(in the rows, 128 means zero)
Known rows, with every step that occurs:
masite/vuke/pidum/tevuv/niseta: [100 128 125 129 192 190 126 141 164 126 160 136  65 152 126 153 232 139
 107 142 121 140 139 135 160]
tevuv/masite/pize/vuke: [145  90 168 154 145 110 108 120 129 164 165 126 129 141 125  85 111 127
 123 171 155 139 128 131 157]
zize/maku: [121 141 113 104 112 124 126 152 128 130  50 143 119  95 134 164  62 132
  94  71 108 185 121 125 110]
masite/tevuv/vuke: [155 128 192 159 146  68  84 116 126 147 126 102 131 146 104 113  81 123
 138 112 123 101 133  82 129]
pidum/tevuv: [122 152 132 115 126 174 159 174 166 147 108 108  67 175 135 175  94 100
 126  98 125 151 104 123 159]
vuke/pidum/pize/masite: [110 152 104 106 137 147 107 106 127  80 161 136 148  97 117  78 131  97
 142 126 163 136 155 134 127]
pize/niseta: [142 130 103 143  97 128 135 117 134 102 121 172 102 133 111 135 158 137
 134 137  83 133 127 155 130]
maku/zize/tevuv/masite: [104 124 107 108  88 110 155 134  67 176  74 104 174 108 175 204  62 143
 104  74  97 135 106 128  81]
masite/pize/vuke/pidum: [164 111 109 129 172  90 116 115 136 102 168 151 129 120 120  64 170 114
 144 150 160 138 159 129 140]
tevuv/vuke/niseta: [147 151 166 163 106  81 142 103 158 102 115 114 162 134  95  87 109 149
 153 135 111  77 124 120 103]
pidum/tevuv/vuke/niseta: [130 178 144 136 114 155 174 148 187 138 113 106 101 163  98 127 115 119
 142 129 124  99 112 130 151]
masite/vuke/pidum/pize/niseta: [106 137 101 119 161 186 100 108 135  83 162 154  90 140 116 124 252 141
  99 161 112 158 153 145 134]
vuke/pidum/pize/masite/tevuv/niseta: [116 147 123 120 154 137 102  99 139 103 175 135 153  88 111  71 135  94
 144 138 159 108 166 133 143]
vuke/pidum: [110 121 127 114 148 132 104 140 112  99 155 124 130 135 128 109 107 127
 138 105 146 131 142 124 125]
maku/zize/tevuv: [115 131  87  99  88  98 164 135  71 150  57 111 168 106 179 214  75 138
 111  56  88 141 108 121  65]
tevuv/vuke: [136 160 181 168 129  92 123 128 148 123 121 129 138 110 119 125 122 121
 135 128 107  78 120 103 119]
vuke/niseta: [151  98 129 127  87  94 145 104 142  85  97  96 143 182 116 100  66 161
 152 107 115 148 116 137  93]
maku/zize/tevuv/vuke/pidum/pize: [102 178  94 105  96 112 154 122  80 144  83 120 195  73 157 175 111 127
 110  86  97  93 130 129  72]
maku/zize/tevuv/niseta: [115 134 105 121 104 100 172 128  94 173  70 120 176  80 181 214  91 134
 113  72  76  99 115 132  82]
pidum/tevuv/niseta: [126 154 157 144 146 173 173 167 199 178 129 122  77 141 140 175 118  96
 129 125 110  89 111 139 181]
pize/vuke/niseta: [167 110 113 130  93 100 154 117 136  73 120 125 173 154  82  77 166 165
 141 171 106 139 123 156 130]
maku/zize: [119 137 109 118 118  77 165 108 101 143  69  99 163 122 162 179  55 113
 112  46  89 175 119 117  84]
maku/zize/tevuv/masite/pize/vuke: [120 123  97 111 101 100 159 125  72 174  89 116 180  98 164 174  98 141
 108  97 108 136 119 134  92]
tevuv/masite: [119  95 188 150 118 132 105 138 115 166 139 106 120 158 138 134  57 132
 117 136 131 140 105 122 143]
zize/tevuv: [130 104 116 107  79 137 117 178  84 126  84 139 119 128 171 206 107 156
 126 104 111 102  96 118  90]
masite/pize/niseta: [165 112 100 144 143  91 123  97 150 114 138 169  86 129 134 100 143 111
 144 127 130 144 150 134 123]

Rows:
[ 88 142 135 110 151 189 124 164 136 147 172 111 103 154 116 113 106 119
 130 125 165 120 134 139 171] : vuke/pidum/tevuv/masite
[125  93 122 115 107 146 103 164  80 155 144 146 136 115 148 142 136 161
 127 160 151  86 120 137 126] : zize/tevuv/masite/pize/vuke/pidum
[129 137 139 131  86 123 119 171  97 132  97 146 138 102 152 186 135 156
 132 129 106  52 103 111  94] : zize/tevuv/vuke
[ 98 149 115 101 151 179 131 165 142 120 156 118  97 152 120 124 118 112
 136 106 156 127 136 133 157] : vuke/pidum/tevuv
[155 164 118 114  84 142 131 100 136  69 129 126 174 129  96  76 165 119
 114 189 107 133 138 159 125] : pidum/pize/vuke/niseta
[118 108  98 142 175 138 150 105 184 111 144 154  87 103 118 124 203 117
 152 123 152 166 137 125 153] : pize/masite/vuke/pidum/tevuv/niseta
[143  80  93 140 133  97 150  77 166  78 102 136 100 136 113 112 166 143
 159 111 139 206 122 118 110] : pize/masite/vuke/niseta
[148 170 127 118 100 151 117 116 125  82 131 138 157 118 111 105 173  98
 102 183 106 131 134 146 138] : pidum/pize/vuke
[111  85 139 119  99 171 102 170  81 159 113 135 105 143 164 202 144 178
 107 149 117 110  95 126 113] : zize/tevuv/masite/vuke
[ 99 145 113 115 157 186 127 145 144 146 185 134  94 145 108  91 134 117
 136 140 168 118 149 151 177] : vuke/pidum/tevuv/masite/pize/niseta
[138 152 180 143 152  91  73 109 121 131 154 107 149 129  93  84 104 115
 135 128 139  86 155  96 135] : masite/tevuv/vuke/pidum/pize
[177 105 117 139 158  78 124 115 141 109 143 148 122 130 127  85 156 111
 140 145 145 150 143 123 134] : masite/pize/vuke
[115 193 160 148 138 129 106 119 140 103 161 136 164  87 102  81 153 110
 133 153 130  58 151 120 128] : tevuv/vuke/pidum/pize
[138 151 115 122 105 129 123  92 146  86 115 134 133  99 131 111 114  75
 132 128 136 165 132 122 115] : pidum/pize/masite
[101  90 133 114 107 179  97 172  80 152 130 137 113 136 158 184 155 179
 109 150 129 103 106 132 120] : zize/tevuv/masite/vuke/pidum
[136  86 103 143 150 104 138  96 158  93 108 148  88 123 128 140 173 124
 147 104 137 208 120 105 120] : pize/masite/vuke
[133 133 139 127 131 172 161 147 170 170 146 104  88 180 109 107 109 116
 131 156 156 142 117 146 181] : pidum/tevuv/masite/pize/vuke/niseta
[158 125 101 122 175 113 130 127 150 113 167 148 113 131 114  71 173 106
 143 150 166 137 157 135 154] : masite/pize/vuke/pidum/tevuv
[156  82 126 140 138  60 118  95 138 116 108 123 117 125 114 111  76 107
 169  83 157 184 127  89 123] : pize/masite/tevuv
[117 166 164 154 146 108 113 128 140 110 155 133 153  98 105  93 140 127
 145 132 132  63 141 111 128] : tevuv/vuke/pidum
[101 119 102 109 104 121 152 129  69 174  76 110 159 115 175 210 102 151
  97  86  93 147 108 129  83] : maku/zize/tevuv/masite/vuke
[136  94 160 147 156 120 102 119 122 159 181 128 135 135 119  69 118 128
 127 173 165 132 140 135 163] : tevuv/masite/pize/vuke/pidum
[104 159  96 110 103  98 158 129  77 148  83 120 188  78 159 184 104 139
 117  74  98  97 125 122  73] : maku/zize/tevuv/vuke/pidum
[152 157 130 132 107 104 115  66 151  93 121 121 157 107  99  71 109  91
 145 142 143 137 144 117 116] : pidum/pize/masite/tevuv/vuke/niseta
[ 96  91 170 142 159 167  90 129 120 154 167 118 101 161 126 126 151 155
 104 158 138 154 124 129 153] : tevuv/masite/vuke/pidum
[136  86 179 153 150 109  99 121 128 174 155 114 108 149 148 104  63 120
 126 138 158 146 124 116 141] : tevuv/masite/pize
[100 108 131 108 102 193  94 162  78 148 136 139 117 128 156 178 166 168
 102 165 127 101 113 136 119] : zize/tevuv/masite/vuke/pidum/pize
[103 134 154 128 144 207 145 167 164 181 136 106  54 189 127 171 134 121
 104 141 131 159 103 132 183] : pidum/tevuv/masite/vuke
[131 148 118 125 148 161 150 155 152 113 172 147 148 114  86  92 213 128
 129 183 127  93 142 161 186] : pize/vuke/pidum/tevuv/niseta
[183  98 108 136 143  73 137  95 148  95 138 136 137 144 113  59 150 131
 151 151 147 149 146 135 123] : masite/pize/vuke/niseta
